Every row comes from one small tree of marks. The marks that hang from a mark follow it in brackets, in alphabetical order. Every link used is in the known rows. Which tree was each row made from?
Known rows:
A(R(D)): [ 0.15  0.06  0.12  0.03 -0.01  0.05  0.01  0.08  0.07 -0.03 -0.01  0.02
  0.09 -0.12  0.22  0.06 -0.04 -0.02 -0.13 -0.08  0.13  0.01  0.07  0.01]
Z(D): [ 0.00 -0.02 -0.12 -0.14 -0.04  0.01  0.05  0.17 -0.01 -0.03 -0.06  0.03
  0.08 -0.19 -0.01  0.04 -0.10  0.05 -0.08 -0.05 -0.04 -0.03  0.19  0.02]
H(F): [-0.10  0.10 -0.10 -0.10  0.13 -0.08 -0.06  0.03  0.03  0.00  0.04  0.01
 -0.04  0.01 -0.14  0.09 -0.05  0.02  0.03  0.09 -0.04 -0.11 -0.01 -0.05]
Z(D(F R)): [ 0.04  0.08 -0.12 -0.20 -0.17 -0.12  0.27  0.23  0.07 -0.22 -0.25 -0.02
  0.03 -0.12 -0.09  0.13 -0.09  0.06 -0.25  0.03  0.08 -0.05  0.35  0.10]
M(D(R)): [ 0.13 -0.14  0.09  0.04 -0.05 -0.08  0.07  0.09  0.02 -0.11  0.00  0.04
 -0.07  0.05  0.14  0.20  0.00  0.02 -0.10 -0.06  0.14 -0.01  0.19 -0.04]
Z(D(F(H) M R)): [ 0.26  0.25 -0.09 -0.06 -0.07 -0.05  0.55  0.13  0.05 -0.27 -0.40 -0.09
 -0.07 -0.06 -0.17  0.22  0.00  0.04 -0.02  0.03  0.14 -0.12  0.45 -0.05]
Z(D(M)): [ 0.11  0.04 -0.04 -0.08  0.05  0.11  0.25  0.14 -0.06 -0.14 -0.17  0.00
  0.05 -0.05 -0.06  0.15 -0.04  0.10 -0.01  0.01 -0.01 -0.09  0.31 -0.08]
G(H): [-0.01  0.04  0.00  0.13 -0.10 -0.01  0.01  0.05  0.02 -0.09  0.08  0.12
 -0.04 -0.03  0.10 -0.05  0.04 -0.01 -0.12 -0.09  0.03 -0.03  0.12  0.03]
M(D(R(A) Z)): [ 0.03 -0.11 -0.07 -0.06  0.04 -0.03  0.27  0.11  0.24 -0.17 -0.19  0.01
 -0.09  0.15 -0.01  0.13 -0.06 -0.07 -0.18 -0.13  0.29  0.10  0.29  0.01]
R(D): [-0.04 -0.03  0.03 -0.03  0.03 -0.09  0.04  0.12  0.04 -0.21  0.12  0.07
 -0.01  0.01  0.16  0.02 -0.09  0.07 -0.08 -0.08  0.18 -0.03  0.13  0.05]
M(D(F Z)): [ 0.06 -0.02 -0.09 -0.04 -0.08 -0.10  0.14 -0.07  0.08  0.07 -0.21 -0.05
 -0.18  0.08 -0.24  0.19 -0.12 -0.10 -0.08  0.12  0.09 -0.01  0.19  0.09]
G(H(F(D(R)))): [ 0.06  0.09 -0.06  0.07  0.04 -0.11  0.02  0.17  0.15 -0.21  0.06  0.13
 -0.24 -0.11  0.05  0.09  0.00  0.04 -0.20 -0.07  0.27 -0.22  0.24 -0.05]
G(H(F(D(R Z)))): [-0.02  0.12 -0.12  0.13  0.01 -0.11  0.12  0.11  0.29 -0.23 -0.02  0.14
 -0.30 -0.06 -0.02  0.01  0.06 -0.03 -0.39 -0.01  0.42 -0.17  0.20  0.03]
G(H(F)): [-0.12  0.15 -0.12  0.02  0.03 -0.10 -0.04  0.09  0.04 -0.09  0.10  0.14
 -0.10 -0.01 -0.05  0.04 -0.03  0.00 -0.07 -0.01  0.00 -0.12  0.12 -0.04]
B(H(F(D))): [ 0.11  0.07 -0.16 -0.13  0.16 -0.10 -0.10  0.11  0.07  0.12 -0.07  0.00
 -0.09  0.06 -0.15  0.14 -0.16  0.09 -0.02  0.05  0.04 -0.12  0.00 -0.01]
D(F M): [ 0.10  0.16  0.03 -0.01  0.01  0.04  0.33 -0.04 -0.04 -0.09 -0.24 -0.10
 -0.06  0.17 -0.25  0.18 -0.03  0.06  0.11  0.16  0.02 -0.07  0.19 -0.04]
F(D(Z) H(G)): [-0.01  0.08 -0.10  0.22  0.04 -0.13  0.10 -0.07  0.25  0.19 -0.06 -0.08
 -0.28 -0.12 -0.10 -0.08  0.12 -0.18 -0.07 -0.12  0.35  0.01  0.30  0.00]
D(F): [ 0.02  0.07 -0.04 -0.09 -0.05 -0.08  0.08 -0.01  0.00  0.01 -0.15 -0.07
 -0.03  0.03 -0.19  0.05 -0.09 -0.01  0.03  0.12 -0.04 -0.03  0.09  0.04]
H(F G): [-0.27  0.13 -0.09 -0.01  0.14 -0.19 -0.07  0.10  0.07  0.05  0.13  0.01
 -0.08  0.06 -0.11  0.07  0.01  0.03 -0.04  0.01  0.01  0.01  0.24 -0.04]
Y(D(M R Z)): [ 0.09  0.17  0.06  0.22 -0.02  0.17  0.46 -0.21  0.15 -0.41 -0.20  0.07
 -0.07  0.21  0.06  0.06  0.32  0.10 -0.37  0.12  0.45 -0.02  0.21 -0.08]
H(F(D(R Z)) G): [-0.20  0.11 -0.12  0.09  0.09 -0.19  0.08  0.10  0.30 -0.08  0.01  0.01
 -0.29 -0.01 -0.11  0.03  0.12 -0.01 -0.34  0.02  0.45 -0.02  0.32  0.05]
G(H(F(D))): [ 0.03  0.07 -0.08  0.04  0.11 -0.07 -0.10  0.10  0.09 -0.01  0.11  0.10
 -0.23 -0.11 -0.07  0.08 -0.09  0.00 -0.02 -0.05  0.09 -0.23  0.17 -0.09]
A(R(D(F(H) M))): [ 0.40  0.31  0.12  0.06  0.04  0.05  0.40 -0.02  0.07 -0.07 -0.30 -0.11
 -0.05 -0.01 -0.05  0.22 -0.05 -0.07  0.08  0.02  0.16 -0.08  0.26 -0.09]
Y(D): [ 0.06  0.05  0.02  0.08  0.02  0.12  0.04 -0.14  0.03 -0.10  0.02  0.04
  0.05  0.05  0.08  0.00  0.13  0.07 -0.06  0.01  0.07 -0.05  0.09 -0.12]
H(F(D(M)) G): [-0.03  0.15  0.00  0.08  0.27 -0.06  0.09  0.09  0.08  0.04  0.03 -0.03
 -0.23  0.08 -0.17  0.20  0.03  0.07  0.08  0.03  0.16 -0.13  0.39 -0.18]
G(H(F(D(Z)))): [-0.05  0.13 -0.17  0.08  0.06 -0.07  0.00  0.02  0.21 -0.03  0.01  0.13
 -0.29 -0.08 -0.14 -0.01 -0.02 -0.06 -0.21 -0.01  0.25 -0.18  0.14  0.01]

Write each row's tree:
[ 0.17  0.14  0.09 -0.06 -0.05 -0.03  0.10  0.09  0.08 -0.03 -0.15 -0.04
  0.05 -0.10  0.03  0.14 -0.12 -0.05 -0.12  0.02  0.11 -0.03  0.16  0.06] => A(R(D(F)))
[ 0.12  0.13 -0.11 -0.28  0.03  0.05  0.58  0.31  0.10 -0.38 -0.44 -0.08
  0.06  0.09 -0.25  0.25 -0.16  0.12 -0.08 -0.03  0.09 -0.04  0.54 -0.05] => Z(D(F M R(A)))
[ 0.24  0.01  0.06 -0.04  0.18  0.15  0.39  0.19  0.16 -0.27 -0.22 -0.04
 -0.12  0.12 -0.07  0.16 -0.03  0.08  0.03 -0.12  0.29 -0.08  0.32 -0.16] => F(D(M R(A)))
[ 0.20  0.06 -0.06  0.17 -0.01 -0.06  0.23 -0.07  0.25 -0.11 -0.20 -0.05
 -0.27 -0.15 -0.03 -0.05  0.12 -0.15 -0.16 -0.08  0.45 -0.05  0.10  0.02] => F(D(R Z) H)
[-0.11  0.23 -0.11  0.15 -0.13 -0.26  0.39 -0.03  0.28 -0.12 -0.24 -0.11
 -0.20  0.05 -0.15 -0.03  0.17 -0.15 -0.27  0.01  0.38  0.10  0.40  0.14] => D(F(H(G)) R Z)
[-0.06  0.12 -0.14 -0.16 -0.02 -0.06  0.41  0.08  0.27 -0.24 -0.38 -0.07
 -0.07  0.17 -0.25  0.04 -0.07 -0.08 -0.24  0.02  0.27  0.08  0.21  0.14] => D(F R(A) Z)
[-0.14  0.09 -0.08  0.00  0.21 -0.16 -0.13  0.11  0.14  0.14  0.12 -0.02
 -0.20 -0.06 -0.13  0.09 -0.02  0.01  0.02 -0.02  0.12 -0.10  0.31 -0.09] => H(F(D) G)
[ 0.03  0.20 -0.07 -0.08  0.04  0.04  0.62  0.05  0.24 -0.37 -0.45 -0.08
 -0.08  0.31 -0.30  0.16  0.01  0.00 -0.18  0.07  0.32  0.05  0.32  0.06] => D(F M R(A) Z)
[-0.22  0.15 -0.17 -0.03  0.10 -0.21 -0.07  0.15  0.05  0.11  0.03  0.01
  0.04  0.21 -0.09  0.09 -0.03  0.10 -0.17  0.03  0.01  0.08  0.20  0.05] => B(H(F G))
[ 0.27  0.22  0.18  0.01  0.01  0.08  0.32  0.03  0.04 -0.13 -0.27 -0.06
  0.02  0.05 -0.02  0.25 -0.08  0.02 -0.04  0.08  0.14 -0.07  0.26 -0.04] => A(R(D(F M)))
[ 0.12  0.18 -0.10 -0.14  0.03 -0.10  0.39  0.12  0.20 -0.19 -0.33 -0.12
 -0.06  0.06 -0.22  0.06 -0.09 -0.09  0.10 -0.13  0.14 -0.01  0.25 -0.03] => D(F(H) R(A))
[ 0.16  0.16  0.02  0.02  0.20  0.03  0.22  0.09  0.10 -0.22 -0.10 -0.02
 -0.22  0.05 -0.10  0.26  0.01  0.11 -0.02  0.08  0.26 -0.23  0.19 -0.16] => H(F(D(M R)))
[ 0.02  0.09 -0.12 -0.08  0.16 -0.06  0.11  0.29  0.24 -0.24 -0.02  0.10
 -0.17 -0.03 -0.07  0.10 -0.11  0.02 -0.09 -0.20  0.23 -0.17  0.32 -0.10] => G(H(F(D(R(A)))))
[ 0.12  0.16 -0.01  0.10  0.18  0.04  0.12  0.08  0.05 -0.13  0.00  0.12
 -0.26  0.02 -0.11  0.17 -0.01  0.04  0.05  0.03  0.14 -0.28  0.26 -0.17] => G(H(F(D(M))))
[ 0.10  0.13  0.03  0.01 -0.09  0.00  0.24 -0.08  0.10 -0.29 -0.17  0.01
 -0.01  0.09 -0.01  0.09  0.11  0.09 -0.23  0.11  0.20 -0.08  0.24 -0.05] => Y(D(F R))
[ 0.20  0.17  0.13  0.14  0.02  0.17  0.34 -0.05  0.14 -0.16 -0.20  0.01
 -0.01  0.04  0.13  0.10  0.09 -0.05 -0.27  0.03  0.36  0.02  0.13  0.01] => A(R(D(M Z)))
[ 0.10 -0.03 -0.02  0.11 -0.03 -0.02  0.16 -0.01  0.22 -0.14 -0.13  0.00
 -0.22 -0.06  0.01 -0.04  0.09 -0.03 -0.32  0.00  0.41 -0.03  0.09  0.09] => F(D(R Z))
[ 0.13 -0.06 -0.02 -0.20  0.03 -0.09  0.26  0.19  0.14 -0.14 -0.23 -0.06
 -0.04  0.16 -0.17  0.30 -0.22 -0.01  0.02 -0.08  0.07 -0.01  0.39 -0.05] => M(D(F R(A)))
[-0.15  0.13 -0.21  0.04  0.13 -0.22 -0.05  0.07  0.24  0.17 -0.07 -0.01
 -0.19  0.13 -0.20  0.04 -0.02  0.02 -0.29  0.04  0.27  0.03  0.22  0.10] => B(H(F(D(Z)) G))
[ 0.12  0.26  0.02  0.13 -0.06  0.11  0.56 -0.20  0.16 -0.42 -0.35 -0.01
 -0.11  0.25 -0.11  0.14  0.21  0.08 -0.33  0.23  0.40 -0.06  0.31 -0.02] => Y(D(F M R Z))
[-0.06  0.08 -0.15 -0.03  0.17 -0.22 -0.13  0.18  0.11  0.20  0.04 -0.01
 -0.10  0.09 -0.11  0.10 -0.07  0.09 -0.11 -0.02  0.09 -0.03  0.25  0.00] => B(H(F(D) G))
[ 0.17  0.04  0.02  0.12  0.09  0.13  0.26 -0.11  0.12 -0.04 -0.20 -0.03
 -0.22  0.05 -0.12  0.06  0.06 -0.01 -0.05  0.06  0.29 -0.09  0.13 -0.03] => F(D(M Z))
[ 0.05  0.05 -0.05 -0.05  0.12 -0.09  0.01  0.15  0.15 -0.10  0.00  0.01
 -0.19 -0.08 -0.06  0.14 -0.03  0.06 -0.09  0.03  0.22 -0.19  0.11 -0.08] => H(F(D(R)))
[ 0.29  0.30  0.02  0.12  0.06  0.08  0.42 -0.25  0.03 -0.13 -0.31 -0.08
 -0.07  0.15 -0.19  0.17  0.13  0.03  0.17  0.11  0.08 -0.16  0.27 -0.22] => Y(D(F(H) M))
[-0.13  0.00 -0.09 -0.12  0.12 -0.01  0.23  0.13  0.24 -0.24 -0.06  0.06
 -0.01  0.12 -0.01 -0.06 -0.14 -0.04 -0.14 -0.15  0.30  0.07  0.19  0.11] => R(A D(Z))
[ 0.19  0.14  0.09  0.28  0.09 -0.06  0.36  0.07  0.14 -0.12 -0.10 -0.07
 -0.26  0.01  0.03  0.11  0.19  0.00 -0.01 -0.15  0.38 -0.05  0.48 -0.16] => F(D(M R) H(G))
[ 0.30  0.16  0.01  0.23  0.05  0.05  0.46 -0.10  0.20 -0.20 -0.28 -0.07
 -0.30  0.01 -0.08  0.06  0.18 -0.06 -0.11 -0.01  0.47 -0.09  0.20 -0.08] => F(D(M R Z) H)
